Every row comes from one small tree of marks. The marks that hang from a mark follow it in brackets, in the order of their numbers. Every link used is in the known rows. Which tree was each row made from?
Known rows:
j421[j325 j345[j230 j643[j74[j667]]]]: [ -4  -4  -8 -23 -22  -2  11  -8   5   4  -4 -11 -14 -15 -16  -6 -21  15
   2  -1  28  21  25  -3]
j74[j643[j345[j230 j421[j28 j325]]] j667]: [-13   9 -22  -8 -14  -5   5   8   7  16 -14 -15 -12 -24 -12  -2  11  16
  10  25   5  21   5  -4]
j667[j74[j643[j345[j230]]]]: [ -3  30 -15   0 -12   2   3  -6   0  14   5 -17  -6  -1 -16 -13   4   9
   2   0  -2  26  13 -13]
j421[j28[j230] j325]: [  4  17  -6 -26 -16   0   6   8   1  -3   9 -18 -21   9 -17  -1 -11 -18
  -2   9   4 -16  15  12]
j421[j28 j325[j230 j643] j345]: [  5  17  12  -3   8  -4   4   7  -1 -19  15 -18 -29  19 -13   0   0  -2
   0  14  32  -8  13   3]
j28[j230 j643[j74]]: [ -3   5  17 -15 -24   7   8 -11   7  17   7 -16  -8  -3 -19  -6   9 -19
   0 -12  -8 -17  10   8]
j230[j28[j643] j345]: [  0  14  39   8 -20   6   2   3   6  11   0  -9 -16  -2 -17  -8   3  -1
   2 -24 -17   0   9  23]
j643[j74[j667] j345[j230 j421[j28 j325]]]: [-11   3  -5 -12 -21  -2  11   6   2   6  -3 -17  -5 -21 -15  -2 -11  15
  13  36  12  18   1   2]
j345[j421]: [ -1   9  -3  24 -20   2  -1  -3  -1  -2  -8 -18 -15  -6 -19  -6 -12  -7
   4 -19  -1  14  -8  -9]
j230[j28[j421[j325]] j345[j643[j74]]]: [ 11  18  24 -13 -26   4  10 -10   8   0  10 -11  -6  -3 -17  -8 -25  14
   4  -6  -6 -13  13  29]
j28[j421[j325]]: [  7  11 -17 -15 -24   1   4 -17   4  -8  12 -21 -13   7 -18  -5 -18  -1
  -3 -13  -2   0  10   1]
j345[j230 j421]: [ -2  11  -2  10 -23   1  -1  -3  -1   2 -18 -14 -17  -8 -20  -6 -11  10
   0 -18  -2  33  -7  -3]
j345[j421[j28 j325[j230]] j643]: [  5  19   5  11  -4  -3   3   9  -3  -3 -12 -17 -23  -6 -17  -4 -17   8
   4  13  10 -10  -2   1]
j643[j345]: [  2  11  -5  14 -23   3   0  -4  -1  -4  12 -18  -5   4 -19  -5 -19  -8
   6  -6   7   8  10 -14]
j643[j28]: [  2  10  -7  13 -20   0   0   2  -1  -7  12 -18  -4   6 -16  -5 -16  -9
   7 -35  -1   7  11 -13]
j421[j28[j230 j643] j345]: [ -6  15   3 -14 -23   1   7   6   6  12   9 -15 -30   3 -16  -6   6 -17
  -3   1  16 -22  16  17]
j421[j325[j230]]: [  9  10   7  -5  -2   1   1  -7  -1 -11   5 -19 -14  12 -17  -2 -15  -3
  -1 -11   2  -3  10  -7]
j421[j28]: [ -1  14  -9  15 -17   1   1  12  -4  -4   5 -18 -20   6 -17  -3 -14  -5
   0   4   3   6  12  -2]
j74[j643 j667]: [-15  -6 -19  18 -10   1  -1  -5   9  11  -5 -16 -11 -18 -14  -5   8  -5
   4 -18  -6  12  18 -21]
j28[j230[j345] j643[j74]]: [ -2   4  32 -13 -23   6   9 -10   7  16   9   1  -8  -2 -20  -7   4 -18
   2 -13 -14 -18   8  24]
j28[j643[j74]]: [ -2   4  11   2 -24   5   6  -8   2  13   7 -17  -6   1 -18  -7   6  -8
   2 -10  -7   5  10  -4]
j643[j28 j74[j667] j345[j421]]: [-14  -6  -1  24 -23   0   7  -3   5   2  10 -18  13 -25 -14  -5 -15  -4
  23 -10   7   1  -3 -18]
j667[j74[j643[j28]]]: [ -1  29 -18  13  -7   0   3  -1   0   8  17 -21  -4   3 -13 -13   4  -9
   6 -30  -8   5  14 -19]
j667[j74[j643[j28[j230] j345[j421[j325]]]]]: [  2  36 -12 -18 -10  -1   9  -6   5  12  17 -22   1  -5 -12 -13   6 -19
  14 -10   0 -19  -1  -7]
j325[j230[j28[j643]] j421]: [ -1  12  56  17   0   3  -1   4   6   5  -9 -26 -15   1 -15  -5   1  -8
   1 -20  -5 -15  -2   8]

Which tree is each row?
[ -3  19  -6  26 -24   0   2  11  -3  -1   2 -20 -13  -4 -18  -5 -14  -3
  11  17  10   4  -6  -3] -> j643[j345[j421[j28]]]
[ -6  11  13 -13 -22   5  10   4   4  18  10 -17 -14  -1 -18  -5  11 -16
   1  11  -4 -22  12  16] -> j421[j28[j230 j643[j74]]]
[ -1   8  -9   4 -28   2   7 -13   4  -4  24 -21   5   3 -16  -6 -18   1
   8 -26  -5  -6   8  -2] -> j643[j28[j421] j74]
[ -7   2  31   6  -4   2   8  -2   8  -1   2 -28   3 -22 -12  -3 -12   9
  17  11   7 -12  -4  -2] -> j643[j74[j667] j345[j421[j325[j230[j28]]]]]
[-17  -3  29   3 -21   5   7   0  11  24 -22 -23  -8 -34 -15  -7  13  19
   6 -11 -10  21  -2  10] -> j345[j230[j28[j643[j74[j667]]]] j421]
[  0  17  22  -4 -27   6   6   3   2   3   4 -24   2   0 -16  -5 -14  15
   8   2   2  20  11   6] -> j643[j74 j345[j230[j28]]]
[ -5  17 -12  10 -21   1   0  -4   4  14 -15 -14  -8 -11 -16  -7   9  12
   8  -5  -2  29  -4  -9] -> j74[j643[j345[j230 j421]]]
[  3   9   5 -36 -17   2  13 -23  11 -10  25 -19 -15   9 -15  -5  -1 -13
   0  -2  24 -22  11  14] -> j28[j230 j421[j325[j643[j74]] j345]]
[  7  17  -7   0 -23  -1   5  -2  -1  -7  12 -19   2   2 -14  -5 -16  -9
  16 -14   8   2  -4 -11] -> j643[j28 j345[j421[j325]]]
[-13  -7  49  22   7   4   4 -12  15  -8   9 -12  -4 -20 -14  -4  -3  18
   7 -10  -7 -17   4  19] -> j325[j230[j28[j421] j345] j643[j74[j667]]]
[-13   0  17  16 -21   3   5   4   8  13 -28 -21  -8 -39 -16  -8 -13  25
   8 -10   2  23   1   0] -> j345[j230[j28] j421 j643[j74[j667]]]
[-10 -10  -4  20 -18   2   5  -6   4   5  -3 -15  -5 -24 -19  -6 -20   1
   6  -8   6   5  18 -19] -> j345[j643[j74[j667]]]
[  3  14 -10 -41 -29   0  15 -18  11  -6  33 -20  -4  10 -13  -6 -18 -12
   7 -20  17 -30  15  15] -> j643[j28[j230 j421[j325 j345]] j74]
[-11  -7   0 -38 -27   4  15 -27  17  18  18 -20   3 -21 -17  -6   3  -8
   5   8  -2 -32  15  10] -> j28[j230 j421[j325] j643[j74[j667] j345]]
[ -3  29 -13  -5  -7   1   5  -3   5  13  17 -20  -6   0 -13 -13   7 -20
   5 -31  -9 -15  14  -9] -> j667[j74[j643[j28[j230]]]]
[  0  11  44  27   1  -2   5  12  -2  -2  -2   1 -13   0 -19  -4 -29  -2
   6  17   8 -18   1  14] -> j325[j230[j345[j643[j74]]] j421[j28]]
[ -2  17 -18  13 -19   0   1   0   4   6  15 -17   5   4 -12  -6   4  -7
  14 -22  -1   4  15 -20] -> j74[j643[j28 j345]]
[-15 -10   0  -3 -17   2   8  -4   9   3  13 -16   5 -17 -15  -3 -11 -16
  11 -25   0 -16  15  -7] -> j643[j28[j230] j74[j667]]
[ -1  12  31   2 -24   8   7   0   6  14   6 -27  -7  -1 -15  -7   8  -2
   4 -13 -10  -1  11   9] -> j230[j28[j643[j74]]]
[  2   5  42  25   3   0  -2  -1   0 -11  -3   1 -14   7 -19  -3 -25 -12
   2 -17  -1  -5  -5   7] -> j325[j230[j345] j421]
[  7  13  16 -15 -18   1   4  -8   4  -1  -3   0 -17  -4 -19  -5 -14 -18
   3 -14  -5 -10  -6  21] -> j28[j230[j345[j421[j325]]]]
[  3  15  60  30   2   1  -2   8   3  -5 -12  -7 -15  -4 -17  -6 -30   0
   4 -19   1 -14   0  15] -> j325[j230[j28 j345[j643]] j421]
[ -5   4  11 -24 -21   0  11   1   9   6  -7 -20 -15 -17 -13  -6 -19  21
   4  -4  24  16  25   7] -> j421[j325 j345[j230[j28] j643[j74[j667]]]]
[  5  13  10 -12  -8  -1   4  -4   4 -10   4 -17  -8  -2 -14  -3   7 -21
   9 -26   6 -11  -5  -1] -> j345[j421[j325[j643[j28[j230]]]]]
[-10  -2   6 -24  -4  -2  13   3   8  -6  18 -17 -19  -6 -12  -1   4 -16
   5  22  32 -19  20   8] -> j421[j28[j230] j325[j643[j74[j667]]] j345]
[-18  -5  27   9  -1  -1   8   8   7  -3   9 -18  -3 -16 -15  -1  -2 -26
  12  32  22 -22   3  -2] -> j325[j421[j28[j230]] j643[j74[j667] j345]]
[-19  -4   8  -8 -22   3  12   3   9  21  13 -17  -4 -22 -16  -4   8 -12
   9  25   3 -27  16   6] -> j421[j28[j230 j643[j74[j667] j345]]]
[ -3   8  12 -12 -29   5   7  -8   2  17   4 -14   0  -1 -19  -7   5   8
   5   4  -2  19  11   2] -> j28[j643[j74 j345[j230]]]
[ -4  15  25   9  -3   0   3  11   1  -9   8 -17 -13   5 -17  -1  -4 -29
   6  20  20 -19   0   2] -> j325[j421[j28[j230]] j643[j345]]
